What can hang from each mark:
reso: doru
veka: doru
vasus: doru
mevop: doru
givir: doru ganom
doru: kabad mevop misap noba reso toded veka vikuz vomumip
ganom: givir
toded: doru

Known rows, with every way that one mark hangs from another:
reso(doru(veka)): [-2.15 -0.92 0.10 -0.40 -0.16 0.17 -0.64 0.95 -0.58 -0.27 0.99 0.33 1.11 -2.38 0.09 -0.49 0.27 1.58 -0.56 -1.18 0.10 0.15 0.28 -0.82 0.27 -0.12 -0.89]
veka(doru(kabad reso toded)): [0.15 -0.46 0.84 -1.06 0.55 1.23 -1.76 -0.07 1.10 -1.39 2.13 1.08 0.44 -2.24 0.48 -2.50 -0.30 2.18 -0.03 -1.82 0.25 -0.50 -1.17 -0.49 0.57 -1.11 -1.02]
doru(toded): [0.28 0.39 -0.20 -0.16 0.88 0.51 -0.52 -0.36 0.67 -0.11 0.63 0.21 -0.05 0.03 0.45 -0.10 0.13 1.29 -0.02 -0.33 0.08 0.16 -0.67 -0.26 0.10 0.93 -1.47]
toded(doru(kabad reso veka vikuz)): [-4.57 -2.65 1.45 -0.91 0.33 0.28 -3.04 0.76 -0.83 -0.46 1.24 0.46 2.20 -1.78 1.01 -1.02 0.06 0.89 -0.13 -1.56 0.67 -0.10 -0.13 -0.07 0.21 -2.97 -0.75]
doru(kabad noba reso veka vikuz): [-3.62 -1.62 1.59 -0.06 -0.77 2.38 -3.19 0.44 -0.74 -0.84 1.95 0.11 1.47 -1.55 0.67 -0.69 0.26 0.77 -0.77 -1.13 0.76 -0.85 -1.33 -0.05 -0.45 -2.10 0.22]
givir(doru(mevop misap noba veka) ganom): [0.94 1.51 0.92 1.38 -0.24 -1.30 -2.04 0.09 -1.09 1.09 1.51 0.16 1.36 -3.76 0.78 -0.74 0.65 0.27 0.73 0.15 -0.27 0.48 -0.47 -0.25 -0.14 -1.68 -1.17]
doru(mevop misap vikuz): [-3.21 0.47 0.56 -0.05 -0.75 -0.95 -1.48 -0.84 -0.30 1.02 0.32 1.30 0.22 -1.71 0.78 0.18 0.27 0.51 0.29 -1.63 0.63 -0.27 -0.58 0.75 -0.09 -1.05 -1.10]
givir(doru(reso veka)): [-1.03 0.17 0.69 -0.45 0.87 -0.32 -1.09 1.22 -0.62 0.80 0.84 0.51 1.70 -3.68 0.48 -1.17 0.65 0.93 -0.06 0.59 -0.69 0.42 -0.71 -1.40 0.26 -1.62 -2.05]
veka(doru(noba toded vikuz vomumip)): [0.49 0.00 0.48 -0.28 0.35 0.33 -1.04 0.94 2.69 -1.03 2.65 -0.76 0.84 -0.26 0.34 -2.45 0.92 1.73 -0.54 -2.09 1.28 -1.20 -1.81 -0.11 1.44 1.34 -0.52]
reso(doru): [-1.35 -1.03 0.00 -0.32 -0.01 -0.22 0.54 0.48 0.29 -0.24 0.75 0.01 -0.41 -2.21 -0.21 -0.62 0.39 0.55 -0.17 -1.46 0.03 -0.13 0.26 -0.47 0.66 0.21 -0.32]
givir(doru(misap reso vikuz) ganom): [-5.21 -0.29 1.28 -0.09 1.95 -2.27 -0.37 0.68 0.15 0.97 1.39 0.14 0.41 -5.39 0.75 -2.27 1.57 0.53 0.73 0.29 0.24 -0.33 -1.68 -0.04 0.90 -2.11 -3.32]
vasus(doru(mevop)): [1.96 0.60 -0.19 0.16 -1.55 -0.87 -0.73 0.13 -1.29 1.17 0.46 0.30 0.08 -1.40 -0.13 -0.79 -0.34 -0.16 0.43 -2.40 0.42 -0.21 0.54 -0.41 -0.41 -0.09 -0.04]
vasus(doru(misap)): [0.11 1.58 0.58 -0.29 0.20 -1.51 1.26 0.41 -0.90 0.00 0.74 0.56 1.23 -1.92 -0.51 -0.83 0.07 0.94 0.53 -1.40 0.53 -1.20 0.30 -0.51 0.32 -0.35 0.06]
mevop(doru(misap toded veka vikuz vomumip)): [-5.49 0.48 0.16 -0.73 0.67 -0.67 -2.36 1.72 0.86 0.52 2.15 0.99 3.30 -2.38 1.38 -0.90 0.17 3.07 -0.35 -2.18 1.82 -0.22 -0.88 0.18 1.13 0.25 -2.70]
reso(doru(kabad mevop misap vomumip)): [-3.45 -0.24 0.93 -0.08 -1.33 -0.20 -1.53 -0.87 1.10 0.08 2.15 1.17 0.87 -3.64 0.62 -0.79 0.20 1.08 0.28 -4.77 0.90 -0.09 0.83 -0.14 0.76 -1.47 0.35]
veka(doru(kabad vikuz)): [-1.18 -1.34 0.71 -0.89 -0.19 -0.26 -1.79 0.44 0.43 -1.88 1.06 0.27 0.30 -0.59 0.14 -1.75 0.12 0.41 -0.23 -3.02 0.94 -0.32 -0.54 -0.10 0.31 -0.96 1.17]
ganom(givir(doru(reso))): [1.06 -0.38 0.99 -0.23 0.12 -1.85 -0.52 0.65 1.04 -0.20 0.92 0.03 0.51 -2.84 0.40 -1.45 1.05 -0.20 0.50 -0.85 -0.58 -0.17 -1.27 -0.93 0.70 -1.68 -1.76]
reso(doru(kabad mevop misap toded veka)): [-2.80 0.18 0.77 -0.39 -0.45 0.88 -3.12 -1.13 -0.47 -0.33 2.16 2.20 1.55 -3.83 1.28 -0.21 -0.09 3.12 0.02 -4.05 0.40 0.55 0.20 -0.79 -0.16 -1.29 -1.62]
ganom(givir(doru)): [2.50 0.11 0.49 0.08 0.16 -2.56 -0.34 0.42 0.93 -0.65 0.38 -0.36 0.44 -0.85 0.32 -0.68 1.09 -0.52 0.58 -1.49 -0.41 0.29 -0.48 -0.99 0.46 -0.70 -0.57]
toded(doru(kabad misap veka vikuz)): [-4.35 -1.16 1.55 -0.78 0.62 -1.00 -2.26 0.24 -0.99 -1.01 0.93 0.94 3.01 -1.13 0.95 -0.17 0.08 1.23 0.24 -2.05 0.79 -0.19 0.54 0.17 0.24 -2.66 0.22]
toded(doru): [0.91 -0.80 0.29 -0.21 0.51 -1.14 0.34 0.42 0.25 0.13 -0.09 -0.18 0.67 0.25 0.02 -0.29 -0.15 -0.20 0.50 -0.02 -0.17 -0.05 0.88 0.25 0.73 -0.75 0.38]
ganom(givir(doru(noba reso toded vomumip))): [2.17 0.45 1.19 0.31 0.50 -0.49 -1.09 0.52 3.10 -0.45 3.12 -0.78 1.02 -2.20 0.81 -2.09 1.51 0.81 0.29 -1.44 0.08 -0.89 -2.01 -1.02 1.45 -0.30 -2.12]
reso(doru(misap noba toded veka vikuz)): [-3.68 -0.03 0.94 -0.45 0.82 0.82 -1.15 0.51 0.28 -0.82 2.48 0.73 1.63 -3.08 0.68 -0.59 1.17 3.09 -0.62 -1.80 0.87 -0.95 -1.40 -0.48 0.68 0.16 -1.83]
vasus(doru(mevop reso veka vikuz vomumip)): [-4.28 -0.54 0.64 -0.40 -1.53 -0.17 -2.94 1.44 -0.94 1.95 2.17 0.32 2.29 -3.82 0.70 -2.12 0.18 1.63 -0.34 -2.98 1.63 -0.70 -0.60 -0.67 0.12 -0.98 -2.49]
mevop(doru(noba reso vikuz)): [-2.67 -1.65 0.53 -0.18 -0.88 0.57 -1.24 1.95 0.39 0.45 1.29 -0.01 0.12 -2.05 0.24 -1.03 0.12 -0.34 -0.37 -0.17 0.96 -1.21 -1.33 1.08 0.85 -1.06 -0.05]
mevop(doru(kabad reso veka)): [-3.22 -1.45 0.58 -0.54 -0.98 1.11 -2.97 1.56 -1.12 -0.14 1.36 1.16 2.02 -2.68 0.71 -0.69 -1.00 0.90 -0.28 -1.30 0.60 0.02 0.04 0.07 0.01 -2.40 -0.01]

Rows:
[-4.53 0.34 0.81 -0.47 0.36 -0.55 -1.31 0.31 -0.94 0.01 0.49 0.99 2.17 -1.66 0.63 0.07 0.44 1.77 -0.29 -0.55 0.69 -0.38 -0.64 0.05 -0.10 -0.92 -1.44] : doru(misap veka vikuz)
[-4.07 -0.48 1.12 -0.21 -0.17 0.22 -0.61 0.92 -0.21 -0.70 1.83 0.45 1.59 -3.13 0.23 -0.32 1.10 1.91 -0.66 -1.58 0.75 -1.22 -0.63 -0.23 0.55 -0.81 -0.49] : reso(doru(misap noba veka vikuz))
[-0.48 -0.41 0.46 -0.43 1.14 -1.81 -2.73 0.73 0.42 -0.91 1.25 0.02 1.84 -1.48 1.43 -0.84 1.49 1.61 -0.03 -2.32 0.31 0.71 -1.73 -1.51 0.24 0.05 -3.45] : ganom(givir(doru(toded veka vikuz)))
[0.32 0.48 0.59 0.51 -1.00 2.03 -2.08 -0.57 1.93 1.34 2.65 0.17 0.15 -1.76 0.91 -1.20 0.16 1.18 -0.08 -1.03 0.57 -0.69 -1.38 0.25 0.58 -0.09 -1.80] : doru(mevop noba reso toded vomumip)
[0.87 -0.30 0.96 0.44 -1.11 2.79 -3.08 -1.35 0.73 0.11 2.17 0.85 -0.33 -1.63 0.98 -0.60 -0.25 0.69 0.08 -1.85 0.27 -0.39 -1.17 0.30 -0.49 -1.37 -0.28] : doru(kabad mevop noba reso toded)
[2.49 0.26 0.42 0.39 -1.29 -2.19 -2.98 0.21 -0.43 0.30 0.56 0.49 1.47 -2.07 1.01 -0.25 0.59 0.19 0.39 -2.14 -0.41 1.11 -0.32 -1.19 -0.32 -1.33 -1.70] : ganom(givir(doru(mevop veka)))
[-6.10 0.43 1.37 -0.89 0.32 -0.78 -1.00 1.63 -0.79 0.90 2.53 0.63 3.41 -4.34 0.35 -2.28 0.66 2.61 -0.20 -2.06 1.69 -1.61 -0.81 -0.67 0.88 -1.36 -2.43] : vasus(doru(misap reso veka vikuz vomumip))
[-4.57 -0.78 0.80 -0.63 -0.20 0.16 -2.63 -1.30 0.66 -0.35 2.05 1.69 0.05 -3.61 1.30 -0.58 0.59 2.04 0.13 -5.20 1.11 -0.01 -0.51 -0.11 0.26 -0.85 -1.60] : reso(doru(kabad mevop misap toded vikuz))
[2.33 0.86 0.08 0.70 -1.09 1.91 -2.90 -0.50 -0.46 0.61 1.29 0.53 0.87 -0.42 1.00 0.44 -0.17 1.60 -0.34 -0.63 0.11 0.30 -0.81 -0.18 -0.73 0.34 -1.10] : doru(mevop noba toded veka)
[-0.02 -1.16 0.61 0.19 -1.09 -0.51 -2.34 -0.55 0.89 0.43 1.27 0.02 1.08 0.25 0.84 -0.67 -0.48 -0.65 0.65 -3.38 0.66 0.53 1.41 0.39 0.49 -1.76 1.13] : toded(doru(kabad mevop vomumip))
[1.22 0.53 -0.11 0.13 -1.62 -0.45 -1.94 0.68 -2.37 1.19 0.65 0.63 1.50 -1.86 0.17 -0.70 -0.50 0.91 0.04 -2.10 0.55 0.11 0.50 -0.85 -0.79 -0.44 -0.66] : vasus(doru(mevop veka))
[-3.32 -0.23 1.86 0.14 -1.53 1.24 -2.73 -1.12 0.10 0.15 1.95 1.36 0.24 -2.84 0.89 -0.51 0.25 0.11 0.13 -2.18 0.76 -1.23 -1.32 0.92 -0.22 -2.91 0.32] : doru(kabad mevop misap noba reso vikuz)
[-4.14 0.15 1.69 -0.10 0.06 1.03 -1.43 0.64 -0.43 0.05 1.68 0.83 2.02 -2.80 0.44 -0.54 0.65 1.83 -0.49 0.59 0.52 -1.60 -1.74 0.29 0.18 -1.96 -1.33] : doru(misap noba reso veka vikuz)
[-2.74 -0.75 0.04 0.00 -1.26 0.16 -3.28 0.04 -1.28 1.15 0.22 0.77 0.97 -1.00 1.01 0.14 0.06 0.79 -0.43 -1.48 0.66 0.60 -0.50 0.00 -0.77 -0.62 -1.48] : doru(mevop veka vikuz)
[-4.24 0.46 1.17 -0.59 -0.91 -0.73 -2.19 0.60 -2.12 1.64 1.67 1.67 2.20 -4.86 0.61 -1.49 0.05 2.08 0.07 -2.27 1.05 -1.15 -0.88 -0.34 -0.28 -2.04 -2.49] : vasus(doru(mevop misap reso veka vikuz))
[-2.74 0.07 1.46 -0.71 0.98 -0.71 -0.41 0.64 -0.69 0.58 0.89 1.30 2.85 -3.04 0.44 -0.71 -0.15 1.95 0.35 0.92 -0.26 -0.82 0.26 0.19 0.82 -2.77 -1.53] : toded(doru(misap reso veka))
[0.91 0.70 0.70 0.02 0.18 1.26 -0.04 1.05 1.20 0.39 3.19 -0.72 1.13 -2.16 -0.04 -2.40 0.47 1.61 -0.07 -1.51 1.06 -1.85 -1.19 -0.81 1.06 0.73 -1.09] : vasus(doru(noba reso toded vomumip))
[-0.96 1.71 0.62 -0.22 0.11 -1.54 1.08 0.74 0.16 0.31 1.67 0.09 1.99 -2.02 -0.38 -1.48 0.31 0.97 0.45 -2.10 1.07 -1.37 0.35 -0.50 0.93 -0.07 0.07] : vasus(doru(misap vomumip))
[0.08 1.81 1.44 0.49 -0.62 -0.66 -0.56 0.00 1.77 1.77 2.31 0.71 1.12 -4.36 0.48 -1.55 1.02 0.06 0.61 -0.75 -0.17 -0.90 -0.83 -0.20 1.16 -1.99 -0.75] : givir(doru(mevop misap noba reso vomumip))
[-6.32 -0.19 1.64 -0.99 1.05 1.39 -3.06 -0.42 -0.29 -0.67 2.25 1.83 2.35 -3.15 1.45 -0.80 0.34 3.17 -0.27 -1.82 0.94 -0.48 -1.67 -0.35 -0.20 -2.01 -2.82] : doru(kabad misap reso toded veka vikuz)
[-1.25 -0.62 0.57 0.37 1.37 -1.32 -0.31 0.84 0.11 0.95 1.17 -0.59 -0.27 -4.22 0.35 -2.18 0.88 -0.29 0.69 0.94 -0.40 0.36 -0.94 -0.45 0.57 -1.47 -2.49] : givir(doru(reso) ganom)
[4.11 0.87 0.25 -0.10 0.33 0.80 -0.21 0.42 1.38 -1.29 1.59 -0.06 0.01 -0.20 -0.10 -1.73 0.10 1.48 -0.16 -0.34 0.11 -0.86 -1.27 -0.23 0.76 0.90 0.24] : veka(doru(noba toded))
[-1.11 -0.37 0.38 0.34 -1.68 0.65 -2.66 -0.80 0.68 0.40 1.30 0.31 0.47 -0.40 0.76 -0.38 -0.32 -0.26 0.17 -3.38 0.90 0.57 0.57 0.14 -0.18 -0.93 0.89] : doru(kabad mevop vomumip)
[-3.03 0.48 1.42 0.02 0.56 1.23 -1.72 -0.70 1.90 -1.25 2.87 0.06 1.42 -0.25 0.98 -0.69 0.86 1.59 -0.15 -3.16 1.63 -1.09 -1.25 0.20 0.68 -0.25 0.19] : doru(kabad misap noba toded vikuz vomumip)
[-0.34 1.01 0.75 0.64 0.95 -1.47 -2.56 -1.38 0.35 0.36 1.83 0.86 0.25 -3.76 1.42 -1.12 0.55 0.76 1.27 -2.53 0.16 1.15 -0.43 -0.42 -0.10 -1.46 -2.06] : givir(doru(kabad mevop misap toded) ganom)
[-2.52 -0.76 0.84 0.01 -1.55 1.21 -2.72 -0.67 0.89 0.86 1.94 0.66 0.45 -2.16 0.83 -1.11 -0.33 0.07 0.13 -2.71 0.84 -0.03 -0.18 0.11 0.12 -2.01 -0.26] : doru(kabad mevop reso vomumip)
[2.17 0.02 0.40 1.25 0.80 -1.12 -0.11 0.71 0.28 -0.03 1.16 -1.48 -0.31 -1.92 0.05 -1.31 1.07 -1.17 0.57 0.67 -0.28 0.23 -0.61 -0.27 0.43 -0.36 -0.06] : givir(doru(noba) ganom)
[-6.46 -0.55 0.73 -0.71 0.40 -1.26 0.34 0.58 1.57 -0.08 1.78 0.30 0.98 -3.27 0.31 -1.38 1.29 1.60 -0.21 -3.09 1.33 -0.96 -0.27 -0.09 1.64 -0.15 -1.40] : reso(doru(misap vikuz vomumip))
[0.88 1.69 0.45 0.11 -0.98 -1.45 -0.08 -0.27 -1.18 1.24 0.72 1.19 0.82 -2.44 -0.08 -0.73 -0.25 0.51 0.71 -2.28 0.49 -0.80 0.49 -0.18 -0.12 -0.72 -0.23] : vasus(doru(mevop misap))
[1.94 1.02 1.97 0.42 -0.39 -1.17 -2.14 0.03 -0.01 -2.20 1.86 0.37 2.68 -1.55 0.62 -0.18 0.92 0.43 0.40 -2.32 -0.13 -0.27 -0.50 -1.04 -0.01 -2.46 1.01] : ganom(givir(doru(kabad misap noba veka)))
[-1.02 0.05 -0.68 -0.30 0.13 -0.08 -0.97 1.40 1.79 0.54 1.70 0.07 1.15 -0.63 0.73 -0.95 -0.25 1.27 -0.01 -1.72 1.14 0.15 -0.23 0.13 1.20 1.18 -1.23] : mevop(doru(toded vomumip))
[-1.25 -0.37 0.99 -0.61 0.48 1.12 -1.18 1.08 2.93 -0.45 3.23 -0.26 0.85 -1.97 0.39 -3.23 0.92 2.24 -0.57 -1.34 1.14 -1.69 -2.48 -0.07 1.72 0.34 -1.74] : veka(doru(noba reso toded vikuz vomumip))
[-2.13 -1.91 1.41 -0.25 0.16 0.49 -1.73 1.43 -0.27 0.16 1.40 -0.29 1.89 -1.58 0.55 -0.94 0.48 0.80 -0.32 0.43 0.37 -1.10 -0.76 0.35 0.65 -2.03 -0.72] : toded(doru(noba reso veka vikuz))
[0.39 -0.17 -0.06 -0.65 -0.30 -0.65 -2.40 -0.08 0.94 0.11 1.12 0.92 -0.26 -1.29 0.85 -1.82 0.19 1.77 -0.11 -2.67 0.70 0.05 -1.45 -0.04 0.35 0.55 -1.87] : veka(doru(mevop toded vikuz))
[-4.17 -0.37 0.48 -0.78 0.47 -0.35 -2.24 0.33 0.53 -0.87 1.46 1.37 1.21 -1.66 1.15 -0.45 -0.11 1.51 0.18 -3.27 1.45 -0.18 -0.80 0.60 0.52 -0.77 -0.44] : mevop(doru(kabad misap toded vikuz))
[0.27 -0.17 1.01 -0.26 0.23 -1.47 -1.78 1.06 0.03 -0.03 1.12 0.27 1.90 -3.11 0.71 -1.24 0.87 0.85 0.14 -0.62 -0.52 0.09 -1.07 -1.36 0.35 -1.98 -2.41] : ganom(givir(doru(reso veka)))
[-0.20 -0.60 0.43 0.96 -0.30 -0.92 -3.89 -0.08 -1.51 0.40 1.14 0.09 0.96 -3.20 1.20 -0.89 0.03 -0.23 0.63 -1.99 0.08 1.87 0.36 -0.84 -0.83 -2.04 -1.03] : givir(doru(kabad mevop veka) ganom)
[2.03 0.69 0.36 0.51 -0.73 -0.01 0.58 1.30 0.47 0.03 1.99 -1.37 1.15 -0.30 -0.64 -1.44 0.36 -0.05 -0.01 -1.71 1.04 -1.51 0.23 -0.51 0.73 0.80 1.37] : vasus(doru(noba vomumip))
[-2.72 -0.41 0.83 -0.44 0.58 1.90 -1.94 -0.46 1.75 -0.25 2.46 0.26 0.93 -1.64 0.98 -1.44 0.09 1.62 -0.09 -2.18 0.92 -0.24 -0.93 -0.37 0.57 -0.69 -1.58] : doru(kabad reso toded vomumip)
[-0.24 0.39 1.38 0.30 -1.90 -0.18 -1.97 -0.49 -1.01 -0.37 1.88 0.64 0.78 -1.88 0.20 -0.76 0.22 -0.07 0.42 -4.26 1.42 -1.26 -0.22 0.20 -0.40 -1.59 1.69] : vasus(doru(kabad mevop misap noba vikuz))
